Known rows, with every step that occurs:
fini-rubudo-rubib-vamob: [-1.24  0.18  0.40  2.55 -0.13 -1.62 -1.48  0.45  1.39 -1.12 -1.73  1.21
 -0.49 -1.60 -3.33 -1.85  0.38  0.13 -0.37 -1.32 -1.36  0.31 -1.52  0.50
 -0.01]
fini-vamob-rubudo-feke: [-2.70  1.27 -0.14  0.38 -1.04 -1.49 -1.13 -1.02  4.15 -0.23 -0.63 -1.19
 -0.85 -0.66 -0.74 -0.50  0.99  0.90 -0.80 -1.02 -0.52 -0.27  0.45  1.76
  2.67]
feke-rubudo-rubib: [-1.22  1.20 -0.66  4.26  1.17 -1.65  0.53  0.44  2.41  1.47 -0.99  3.69
 -0.33 -1.51  0.32 -0.76  2.38 -0.14 -0.66 -0.12  1.19  0.00  0.11  0.42
 -0.74]
sagurem-vamob-bimur: [ 0.15  0.22 -0.27  0.96 -0.50  0.65  1.27  0.37  0.06 -1.12 -0.78  0.21
  0.54 -0.31 -0.59  3.82 -2.01  0.48 -1.90  2.49  0.39  0.80 -0.31  1.69
 -0.69]
feke-vamob: [-0.83  0.45  0.07 -0.05 -0.30  1.45 -0.02  0.19  1.22 -0.16  1.64  2.18
  0.71  0.51  1.49 -0.98  0.36  0.45 -0.93  0.20 -0.41  0.00  1.41  1.00
  1.99]
bimur-vamob-feke-rubudo-fini: [-1.21 -0.65 -0.18  2.47 -0.75 -1.46 -1.23 -0.13  4.37 -0.91 -0.69  1.63
 -1.90  0.58 -0.15 -0.86  0.24  0.75 -0.86 -0.18  0.31  0.36  1.55  1.65
  0.89]
bimur-sagurem-vamob: [-0.77 -0.61 -0.95  1.13 -1.78 -0.80 -0.35 -0.44 -0.21 -0.67 -0.27  1.31
  1.05 -1.31 -0.18  0.39 -2.10  0.83 -0.14  1.30  0.91  0.47  0.05  1.49
 -0.43]
fini-rubudo-feke-vamob-rubib: [-2.05  0.33  0.70  1.13  0.10  0.27 -1.34  0.73  3.44 -0.94 -1.27  0.39
 -1.07 -0.67 -2.75 -4.16  1.30  1.05 -0.24  0.26 -1.25 -0.05 -1.38  1.80
  2.63]
fini-vamob-rubib: [-1.29  0.47  0.16 -0.24 -1.51 -0.65 -1.78 -1.71  3.65 -0.66 -0.73 -1.79
 -1.09  0.44 -0.82 -0.85 -0.60  1.46 -0.09 -1.01 -1.79  0.29 -1.46  1.39
  0.07]
vamob-bimur: [ 0.05  0.86  0.06  0.44 -0.22  2.42  0.78  2.02  0.67 -1.15  0.84 -0.84
  0.40  1.26  0.09  2.42  0.27 -0.57 -0.94  0.82 -0.17  0.58  0.36 -0.27
 -1.50]
sagurem-vamob-feke-rubudo: [ 0.45 -0.17 -0.05  2.27  0.31 -0.25  0.36 -0.12  1.98  0.07 -0.75  0.84
 -1.37 -0.70 -1.17  2.67 -1.31  1.01 -0.97  2.54  0.10  0.43 -0.14  2.81
  0.07]
rubib-vamob-sagurem: [ 1.81  0.76  0.00 -0.21  0.31  2.83 -0.83 -1.34  0.09 -0.50 -1.75 -1.23
  0.01 -0.83 -0.98  6.23 -0.59  1.14 -0.72  1.72 -1.22  0.16  0.86  0.25
 -2.86]
sagurem-vamob-rubib-rubudo-fini: [ 1.67  0.22  0.05  1.30 -0.35 -1.07  0.28 -1.22  1.57 -0.84 -1.51  0.89
  0.02 -1.19 -1.14  1.67 -2.13  2.11 -1.22  2.58 -0.58  0.63 -1.56  2.44
 -0.29]
rubib-rubudo-fini: [-0.05  0.06 -0.20  0.37 -0.16 -2.31  0.38  0.87  1.59 -0.82  0.42  1.89
  1.20 -0.79 -0.66 -0.02  0.76  0.49 -0.51 -0.61 -0.49  0.81 -0.37 -1.94
  0.25]
rubudo-feke-vamob: [-2.55  1.42  0.26  0.85  0.62  1.68  0.60  0.75  3.27  0.41 -0.83  2.50
 -1.01 -1.09  0.69 -0.95  1.90  0.52 -0.85  2.05  0.32 -0.18  1.24  0.24
  2.50]
rubudo-rubib-vamob-bimur-sagurem: [-0.60  1.78 -0.04  3.46 -0.30  0.86  0.03  0.99  1.54 -0.53 -1.15  2.82
 -0.33 -1.70 -0.07  2.69  0.30 -0.33 -1.18  0.87 -0.23  0.57  0.80 -0.67
 -2.67]
bimur-sagurem: [-0.95 -0.35 -0.77  0.67 -1.55 -0.05 -0.87  0.27  0.11 -0.47  0.68  0.79
  0.94 -0.47  0.32 -1.06 -0.59  0.20  0.71 -0.02  0.56  0.20  0.51  0.16
 -0.72]
feke-rubudo-fini-vamob-sagurem: [-1.63  0.11 -1.06  1.98 -0.25 -1.81  0.07 -0.34  2.99  0.44 -0.43  0.89
 -0.30 -0.97 -0.49 -0.11  2.32  1.01 -1.29 -1.74  0.27  0.30  0.35  0.83
 -0.63]
sagurem-vamob: [ 0.22 -0.38 -0.31  0.77 -0.33 -0.97  0.79 -1.01 -0.47 -0.32 -1.41  0.81
  0.16 -1.18 -0.58  2.19 -2.17  0.89 -1.20  1.94  0.48  0.39 -0.61  1.94
  0.42]
rubib-rubudo-feke-vamob-bimur: [-1.68  1.81  0.13  1.08  0.79  0.59  0.54  1.69  4.03 -0.51 -0.27  2.89
  0.97 -0.59  0.06  0.79  1.46  0.44 -0.68  2.26 -0.32  0.73  0.20 -2.05
  1.65]
fini-rubudo-rubib-vamob-sagurem: [-0.76  0.17  0.20  2.72 -0.13 -0.75 -1.79  0.16  1.61 -1.25 -1.94  0.60
 -0.21 -1.98 -3.76 -1.16  0.29  0.27 -0.51 -1.30 -1.60  0.34 -1.40  1.08
 -0.78]
sagurem-vamob-feke: [ 0.87 -0.43  0.22  1.35 -0.17  0.20  0.15 -0.17  1.36 -0.62 -0.54  0.18
 -1.35 -0.68 -1.35  2.62 -2.31  0.83 -0.82  2.35 -0.50  0.47 -0.19  2.71
  0.17]
fini-rubib-rubudo-feke-vamob-bimur-sagurem: [-0.46  1.18 -0.07 -0.73 -0.07 -0.92 -0.03  0.70  2.82 -1.12 -0.50  4.36
  0.55  0.39 -0.25 -2.01 -0.76  0.69 -0.38  0.05 -0.66  1.38 -0.18  0.16
  0.50]

Rows:
[-0.19  1.87  0.18  3.21  0.22  0.95  0.38  0.91  1.51 -0.41 -1.33  2.64
 -0.58 -1.53 -0.16  3.16  0.55 -0.40 -1.33  0.78 -0.46  0.51  0.64 -0.61
 -2.33]	rubudo-rubib-vamob-bimur
[ 0.18 -0.08 -0.67  1.46 -1.62 -0.51 -0.84 -0.66  1.11 -0.92 -0.55  1.32
  0.94 -1.12 -0.45  0.42 -2.35  1.62  0.12  2.16  0.15  0.59 -0.69  1.90
 -0.96]	bimur-sagurem-vamob-rubib-rubudo
[ 1.26 -0.34  0.37 -1.10 -0.71 -1.16  0.15  0.12  0.93 -1.17 -0.29  1.79
 -1.77  0.09 -0.93 -0.20 -0.27  0.99 -1.16 -1.67 -1.32  0.85  0.79  1.04
 -0.93]	rubudo-fini-rubib-vamob-feke
[ 0.11  2.03  0.20  1.35  0.72  0.47 -0.04  0.26  2.22  0.56 -0.43 -0.18
 -0.72 -1.01 -0.14 -0.25  1.86  0.57 -0.73  1.26  0.73 -1.05  1.56  2.82
  2.59]	vamob-rubudo-feke
[ 0.23  1.01 -0.16  1.65  0.18 -0.71  0.75 -0.85  1.09  0.05 -1.62  0.58
 -0.32 -1.93 -0.75  1.97 -0.86  1.27 -1.69  2.83  1.00 -0.33  0.54  3.86
  2.18]	sagurem-vamob-rubudo-feke
[ 0.19 -0.27 -1.00  0.92 -2.05 -1.72 -0.46 -0.65  0.18 -0.98  0.12  1.83
  0.87 -1.28 -0.30 -0.95 -2.03  1.28 -0.83  0.17  0.84  0.36  0.79  3.56
  0.25]	bimur-sagurem-vamob-rubudo-fini-rubib
[-2.30 -0.10  0.45  0.98  0.21 -1.02 -1.00  0.91  2.28 -0.81 -1.87 -0.32
 -1.02 -1.07 -3.47 -3.46  1.27  0.37  0.08 -0.30 -0.57  0.01 -1.62  0.53
  2.05]	fini-rubudo-feke
[ 0.00  0.33 -0.47  1.07  0.50 -2.11  0.71 -0.09  1.49  0.58 -0.87  3.02
 -0.72 -0.16 -0.14 -0.30  1.77  1.18 -1.19 -1.02  0.46  0.43  0.48  0.80
 -0.64]	feke-rubudo-fini-rubib-vamob
[-1.29  1.25  0.08  0.97  1.02 -1.05  0.39  0.88  3.20 -0.05 -1.28  2.11
  0.44 -1.29 -0.73  0.62  1.16  0.44  0.05  1.84 -0.05  0.51 -0.63 -2.34
  1.06]	rubib-rubudo-feke
[-0.91  0.12  0.67  2.85 -0.11 -0.95 -1.78  0.89  2.32 -1.24 -1.32  0.94
 -1.30 -1.37 -3.74 -1.71  0.27  0.11 -0.19 -1.09 -1.84  0.35 -1.32  0.84
 -0.04]	fini-rubudo-rubib-vamob-feke
[-0.86  1.54 -0.43  4.07  1.25 -1.09  0.49  0.16  2.25  1.46 -1.62  3.67
 -0.64 -1.56  0.23  1.55  2.24  0.33 -0.85  0.73  0.80  0.06  0.41 -0.04
 -1.29]	feke-rubudo-rubib-vamob
[-0.38  1.81  0.03  2.12 -0.14  1.01 -0.31  0.30  2.32  0.10  1.99  3.13
  0.74 -0.56  1.55 -1.69  1.29  0.38 -1.62 -0.27 -0.16 -0.56  2.25  3.21
  2.79]	feke-vamob-rubudo-rubib
[ 1.06  0.31  0.01 -1.54  0.19 -2.54 -0.31 -0.43  1.02 -0.82 -0.61  3.21
  0.63  0.65 -0.81 -2.00 -1.61  0.54  0.12 -1.17 -0.94  1.22 -1.17  0.10
  0.02]	fini-rubib-rubudo
[-1.36 -0.57 -0.69 -0.05 -1.84 -1.36 -0.56 -0.68  2.29 -1.25  0.00 -0.98
 -0.36 -1.27 -1.20 -0.27  0.59  0.84 -1.44 -2.96 -1.09  0.57  0.42  0.72
 -0.73]	rubudo-fini-vamob-sagurem
[-1.45  1.80  0.61  0.99  0.69  2.42  0.14  0.28  4.18  0.35 -1.14  1.89
 -1.69 -0.81  0.57 -1.34  1.66  1.18 -0.72  2.69 -0.22 -0.29  0.78  1.34
  1.98]	rubudo-feke-vamob-rubib
[-0.01  0.79  0.27  3.83  1.02  0.63 -0.49  1.58  4.16  0.61  0.53  1.76
 -2.57 -0.28 -0.74  0.05  1.58 -0.20  0.07  0.62 -0.55  0.13  0.60  1.44
 -0.91]	vamob-feke-rubudo-rubib
[ 0.58  1.00  0.51  0.25 -0.26  2.65 -0.68 -0.39  2.36 -0.26  1.34  1.45
 -0.09  0.83  1.38 -1.37  0.04  1.44 -0.72  1.20 -1.27 -0.17  0.58  2.53
  1.16]	feke-vamob-rubib
[-1.77  0.74 -0.26  0.02 -1.45 -1.78 -1.45 -1.23  2.86 -0.46  0.36 -1.58
 -0.18  0.02 -0.61 -0.44  0.19  0.80 -0.67 -2.04 -0.82 -0.15  0.22  1.97
  2.02]	fini-vamob-rubudo
[-1.22  0.43  0.42  2.68 -0.23 -0.79 -1.23  1.13  1.62 -1.48 -1.41  0.94
 -0.34 -1.19 -3.34 -1.07  0.48 -0.07 -0.75 -1.04 -1.46  0.53 -1.42  0.44
 -0.42]	fini-rubudo-rubib-vamob-bimur
[-0.08 -0.12  0.10  1.29 -1.10 -0.69 -1.74 -1.88  3.02 -1.21 -1.87  0.44
 -1.01  0.68  0.34 -1.29 -1.31  1.47 -0.49  0.67 -0.10  0.10  0.24  2.25
  0.55]	bimur-vamob-rubib
[ 2.18  1.08  0.60  0.74  0.39  0.55 -1.01 -0.44  2.76 -0.42 -0.56 -0.11
 -0.18  0.35 -0.61 -0.02 -0.43  1.59  0.48  1.76 -1.47  0.20 -1.73  0.82
 -0.94]	vamob-rubib-rubudo
[ 0.03  0.13  0.05  1.37 -0.87 -1.38 -1.74 -1.65  3.74 -1.39 -1.80  1.12
 -0.24  0.51  0.09 -0.89 -1.32  1.61 -0.39  0.94 -0.32  0.42 -0.24  1.27
  0.63]	bimur-vamob-rubib-rubudo
[-1.99 -0.66 -0.35 -0.14 -1.91 -2.57 -0.10 -0.29  1.95 -0.99  0.28 -0.16
 -0.64 -0.77 -0.70 -1.33  0.81  0.67 -1.25 -3.03 -0.79  0.55  0.20 -0.07
  0.53]	rubudo-fini-vamob
[ 1.69  0.14  0.16  1.04 -0.29  0.11  0.09 -1.70  0.77 -0.42 -1.76  0.01
 -0.62 -0.80 -0.79  1.68 -2.51  1.85 -0.95  2.84 -0.36  0.24 -1.39  3.50
 -0.43]	sagurem-vamob-rubib
[ 0.69  1.94 -0.06  3.11  0.25 -0.66 -0.42  0.12  1.54  0.40  0.44  1.30
  0.00 -1.49  0.07 -0.99  1.06 -0.09 -1.00 -0.53  0.40 -0.81  1.37  3.22
  1.19]	vamob-rubudo-rubib
[-0.27  0.47 -0.75  1.35 -0.11 -1.33  0.73  0.71  1.74  0.02 -0.33  3.01
 -0.34  0.11  0.04  0.17  1.73  1.02 -1.27 -0.80  0.56  0.71  0.77  0.83
 -1.35]	feke-rubudo-fini-rubib-vamob-bimur-sagurem
[-0.24 -0.26 -1.01  1.60 -2.04 -1.19 -0.37 -0.34  0.15 -0.80  0.36  1.07
  0.96 -1.53 -0.21 -0.06 -1.43  1.17 -0.83  0.69  1.02  0.09  0.98  3.08
  0.38]	bimur-sagurem-vamob-rubudo-fini
[-2.37  0.27 -1.07  2.18 -0.90 -1.88  0.40  0.75  3.02  0.08  0.30  1.43
 -0.16 -0.26  0.00 -0.36  2.44  0.80 -1.18 -1.45  0.61  0.54  0.51  0.23
 -0.53]	feke-rubudo-fini-vamob-bimur-sagurem
